Each row was made from one small tree. The marks that hang from a mark follow it in brackets, in alphabetical order. Every link used is in the known rows. Write each row's tree.
Known rows:
puril[fidu[vuna[lafon limi]] zevokom]: [ 0.54 -4.34  2.34  1.30  3.67 -1.24 -0.89  3.29  0.81 -2.31  0.78 -3.52
  0.68 -0.57  3.72 -2.91  0.66  0.44]
puril[fidu[vuna[daked lafon]] zevokom]: [ 0.55 -3.16  4.83 -0.09  3.29 -1.95 -0.41  0.94  0.05 -1.47  0.99 -4.59
  1.10  1.41  4.45 -6.04  0.34  0.14]
limi[vuna[zevokom]]: [ 0.52 -1.35  0.36 -0.33 -2.43 -1.19 -3.24 -1.12 -0.77  0.43 -0.24 -0.15
  0.05  1.64  2.68 -1.35 -0.02  0.34]
lafon[vuna[zevokom]]: [ 0.65  0.51  0.83  1.99 -2.18  0.12 -3.00 -1.01 -0.98 -0.57  0.26 -0.94
 -0.34  2.85 -0.87  0.60  0.12  0.48]
zevokom[puril[fidu[vuna[lafon]]]]: [ 0.44 -2.99  1.53  1.27  2.53 -1.34  2.38  0.58  0.76 -0.59  0.84 -0.79
  0.80 -0.88  1.86 -3.76  1.10  2.51]
puril[fidu zevokom]: [-0.72 -1.85  3.24  0.00  1.18 -1.54  0.23  1.47 -0.61 -1.42  0.78 -1.68
 -0.14  2.41  1.42 -2.82 -0.85 -0.31]
limi[vuna[daked lafon]]: [ 1.01 -1.92  0.94 -1.10  2.19 -0.96 -3.56 -0.19 -0.78  1.09 -0.23 -2.59
  0.97 -0.19  7.43 -5.28  0.53  1.33]
zevokom[puril[fidu[vuna]]]: [ 0.81 -2.25  1.82  0.66  0.94 -1.67  2.69 -0.86  0.41 -0.80  0.94 -0.18
  0.42 -0.09 -1.29 -0.97  0.14  1.75]
fidu[puril[zevokom] vuna]: [ 2.15 -1.19  1.07 -0.17 -0.18 -3.02  0.59 -0.02  0.64 -2.04  1.24  0.91
  0.56  1.55  0.09  1.85 -0.92  0.24]
lafon[puril[fidu]]: [ 1.43 -1.00  1.52  0.12  1.78 -0.42 -3.03  0.21  0.98 -0.05  0.60 -0.13
  0.27  2.07 -0.91 -0.42 -0.65  0.83]
puril[fidu[vuna] zevokom]: [ 0.76 -2.74  3.26 -0.17  0.48 -1.68  0.37  0.83  0.24 -1.89  1.16 -1.55
  0.30  1.15  1.63 -2.05 -0.65 -0.36]
puril[zevokom]: [-0.62 -0.41  1.56 -0.05 -0.57 -1.54  0.27  0.88 -0.63 -0.62  0.49 -0.79
 -0.17  1.74  1.47 -0.89 -0.53 -0.37]
vuna[lafon limi zevokom[puril]]: [-1.62 -1.59 -0.07  3.31  1.22 -1.34  0.58  0.82  0.02 -0.24 -0.39 -1.85
  0.17  0.68 -0.71 -0.43  1.83  1.89]
zevokom[puril[fidu[vuna[limi]]]]: [ 1.03 -3.35  1.05  1.71  2.66 -1.49  1.66  0.28  1.04 -1.55  0.62 -1.47
  0.42 -1.09 -1.89  1.06  0.35  1.73]
zevokom[puril[fidu[vuna[daked limi]]]]: [ 1.26 -3.13  2.70  1.45  3.88 -2.08  1.02 -1.22  0.71 -1.36  0.48 -3.84
  0.86 -0.14 -2.10 -0.04  0.34  1.35]
lafon[puril[fidu] vuna[daked limi]]: [ 3.13 -1.67  2.11  1.87  4.41 -0.45 -6.99 -0.07  0.37 -0.82  0.60 -4.20
  0.54  3.24 -1.22  1.34 -0.60  1.50]
puril[fidu[vuna[lafon]]]: [ 0.97 -2.88  1.44  0.20  2.67  0.11 -0.07  1.32  1.01 -1.13  0.60 -1.39
  0.80 -1.42  3.12 -4.02  0.93  0.88]
fidu[vuna]: [ 1.53 -0.72  0.13 -0.18 -0.73 -0.29  0.33 -0.49  0.88 -0.46  0.40 -0.02
  0.49 -1.29  0.29  0.77  0.19  0.04]
fidu[puril[zevokom] vuna[lafon]]: [ 1.72 -1.98  0.79  0.32  1.42 -2.75  0.31  1.35  0.86 -1.82  1.12  0.21
  0.93  0.86  3.22 -0.91  0.02  1.07]
fidu[puril vuna]: [ 2.66 -0.80 -0.45 -0.18  0.52 -1.61  0.27 -0.91  1.37 -1.44  0.71  1.76
  0.74 -0.25 -1.33  2.99 -0.37  0.52]
limi[vuna]: [ 1.11 -1.45 -0.58 -1.13 -0.61 -0.87 -2.77 -0.23 -0.74  0.64 -0.01  0.38
  0.21 -0.39  4.29 -1.26 -0.45  0.81]

Write each row's tree:
[ 0.95 -2.50  5.02 -0.63  1.72 -2.17 -0.09 -0.58 -0.10 -1.66  1.06 -3.89
  0.74  2.17  1.28 -3.28 -0.56 -0.50]
puril[fidu[vuna[daked]] zevokom]
[-1.19 -0.98  0.01  2.83 -0.22 -1.59  0.82 -0.65 -0.07 -0.43 -0.32 -1.25
 -0.21  1.36 -3.84  2.27  0.82  1.12]
vuna[limi zevokom[puril]]
[ 1.15 -1.27 -1.27  1.66  3.23 -0.07 -4.28  2.29  1.46  0.29 -0.08 -1.22
  0.62 -0.17  1.75  1.07  0.91  1.59]
vuna[lafon[puril] limi]
[ 0.16 -2.10  1.68  3.89  1.19 -1.16 -1.59 -0.21 -0.70 -1.49  0.45 -2.64
 -0.35  3.12 -3.53  1.13  0.37  2.04]
lafon[vuna[limi zevokom[puril[fidu]]]]
[-1.09 -1.53 -0.09  2.32  1.37  0.00 -1.95  1.51  0.49 -0.74 -0.62 -2.44
  0.19  0.05  0.51 -0.69  1.69  0.20]
vuna[lafon limi zevokom]
[ 0.65 -1.04  2.04 -0.67 -1.22 -1.84 -3.92 -2.57 -1.09  0.67 -0.33 -2.55
  0.48  2.55  2.64 -2.62  0.02  0.05]
limi[vuna[daked zevokom]]
[-0.88 -1.42  1.58  1.91  2.63 -0.50 -2.43  0.19  0.13 -0.50 -0.77 -4.83
  0.62  1.17  0.49 -1.88  1.66 -0.11]
vuna[daked lafon limi zevokom]
[ 1.83 -1.92  2.19 -0.97  1.51 -2.90 -6.33  0.59 -0.72  1.36  0.63 -2.60
  1.07  3.12  8.26 -4.54 -0.37  1.88]
limi[vuna[daked lafon[puril[zevokom]]]]
[ 2.38 -2.68  1.53  1.76  0.93 -1.03 -4.48 -0.12  2.03 -1.41  0.43 -1.85
  0.56  1.84 -2.88  2.41  0.33  0.35]
lafon[puril[fidu[vuna[limi zevokom]]]]
[ 1.42 -1.42 -0.15  0.21 -0.95 -1.31 -6.70  0.21  0.16  1.41  0.00 -0.05
  0.65  2.21  5.53 -2.55  0.71  2.01]
limi[vuna[lafon[puril] zevokom]]
[ 2.25 -2.28  0.27  0.89  1.45 -2.96 -0.56  1.02  1.06 -2.68  0.91 -0.38
  0.56  0.62 -0.50  4.08 -0.68  0.02]
fidu[puril[zevokom] vuna[limi]]
[-1.41 -1.38  2.69  1.80 -0.18 -1.63  1.81 -1.14 -0.49 -0.47  0.28 -0.83
 -0.19  2.96 -3.42 -1.83  0.32  1.19]
vuna[zevokom[puril[fidu]]]
[ 1.97 -1.62  0.82  0.49  2.22 -0.72 -1.31 -0.95  0.92 -0.93 -0.05 -3.58
  0.90 -1.15 -0.46  1.78  0.49 -0.38]
fidu[vuna[daked limi]]
[-1.51 -1.55  1.58  3.04  2.38 -1.84  0.05 -0.58 -0.22  0.05 -0.51 -4.23
  0.57  1.68 -1.05 -1.61  1.80  1.53]
vuna[daked lafon limi zevokom[puril]]
[ 2.47 -0.88  0.38  2.30  0.63 -1.35 -6.37  1.71 -0.07 -0.79  0.99 -1.80
 -0.04  3.27  0.78  3.42 -0.92  1.49]
lafon[puril[zevokom] vuna[limi]]
[ 0.88  0.56  2.53  1.57 -0.88 -0.37 -3.57 -2.44 -1.21 -0.33  0.12 -3.34
  0.11  3.98 -1.35 -0.51  0.14  0.25]
lafon[vuna[daked zevokom]]
[ 0.35 -0.69  0.05  3.95 -0.61 -1.12 -1.47 -0.71 -0.92 -0.62  0.16 -1.67
 -0.34  2.34 -3.23  2.87  0.58  2.06]
lafon[vuna[limi zevokom[puril]]]
[ 0.67 -0.99  1.33  2.08  2.46 -0.98 -5.36 -0.09  1.04  0.24 -0.42 -4.14
  0.87  2.62 -0.24 -0.23  1.33  0.80]
vuna[daked lafon[puril] limi zevokom]
[ 0.28 -0.64  1.09  1.64 -2.74 -2.06  2.11 -2.19  0.22 -0.26  0.42  0.21
  0.24  1.00 -2.74  0.96  0.68  1.16]
fidu[vuna[zevokom[puril]]]
[ 1.09 -2.75  0.59  1.63  4.91 -0.14 -4.46  2.84  1.54 -0.52  0.18 -2.06
  0.65  0.44  1.45 -1.08  0.72  1.61]
vuna[lafon[puril[fidu]] limi]
[ 2.04 -0.65  2.14  2.01 -0.33 -0.32 -6.05 -0.62  0.05 -0.55  0.86 -1.11
 -0.06  5.11 -1.60  0.35 -0.43  1.38]
lafon[puril[fidu] vuna[zevokom]]
[ 2.56 -1.44  4.18  0.34  0.44 -1.72 -4.02 -2.57  1.24 -0.51  0.66 -2.95
  0.98  3.74 -2.02 -0.78 -0.04  0.16]
lafon[puril[fidu[vuna[daked zevokom]]]]
[ 0.50 -0.44  1.72  3.65  0.68 -1.71 -2.04 -2.24 -1.24 -0.42  0.04 -4.14
  0.07  3.43 -3.51  1.81  0.57  1.86]
lafon[vuna[daked limi zevokom[puril]]]
[ 2.34 -0.45  3.99  1.61  0.85 -0.88 -6.59 -2.04 -0.38 -0.35  0.73 -3.49
  0.36  6.00 -1.96 -0.92 -0.53  1.17]
lafon[puril[fidu] vuna[daked zevokom]]
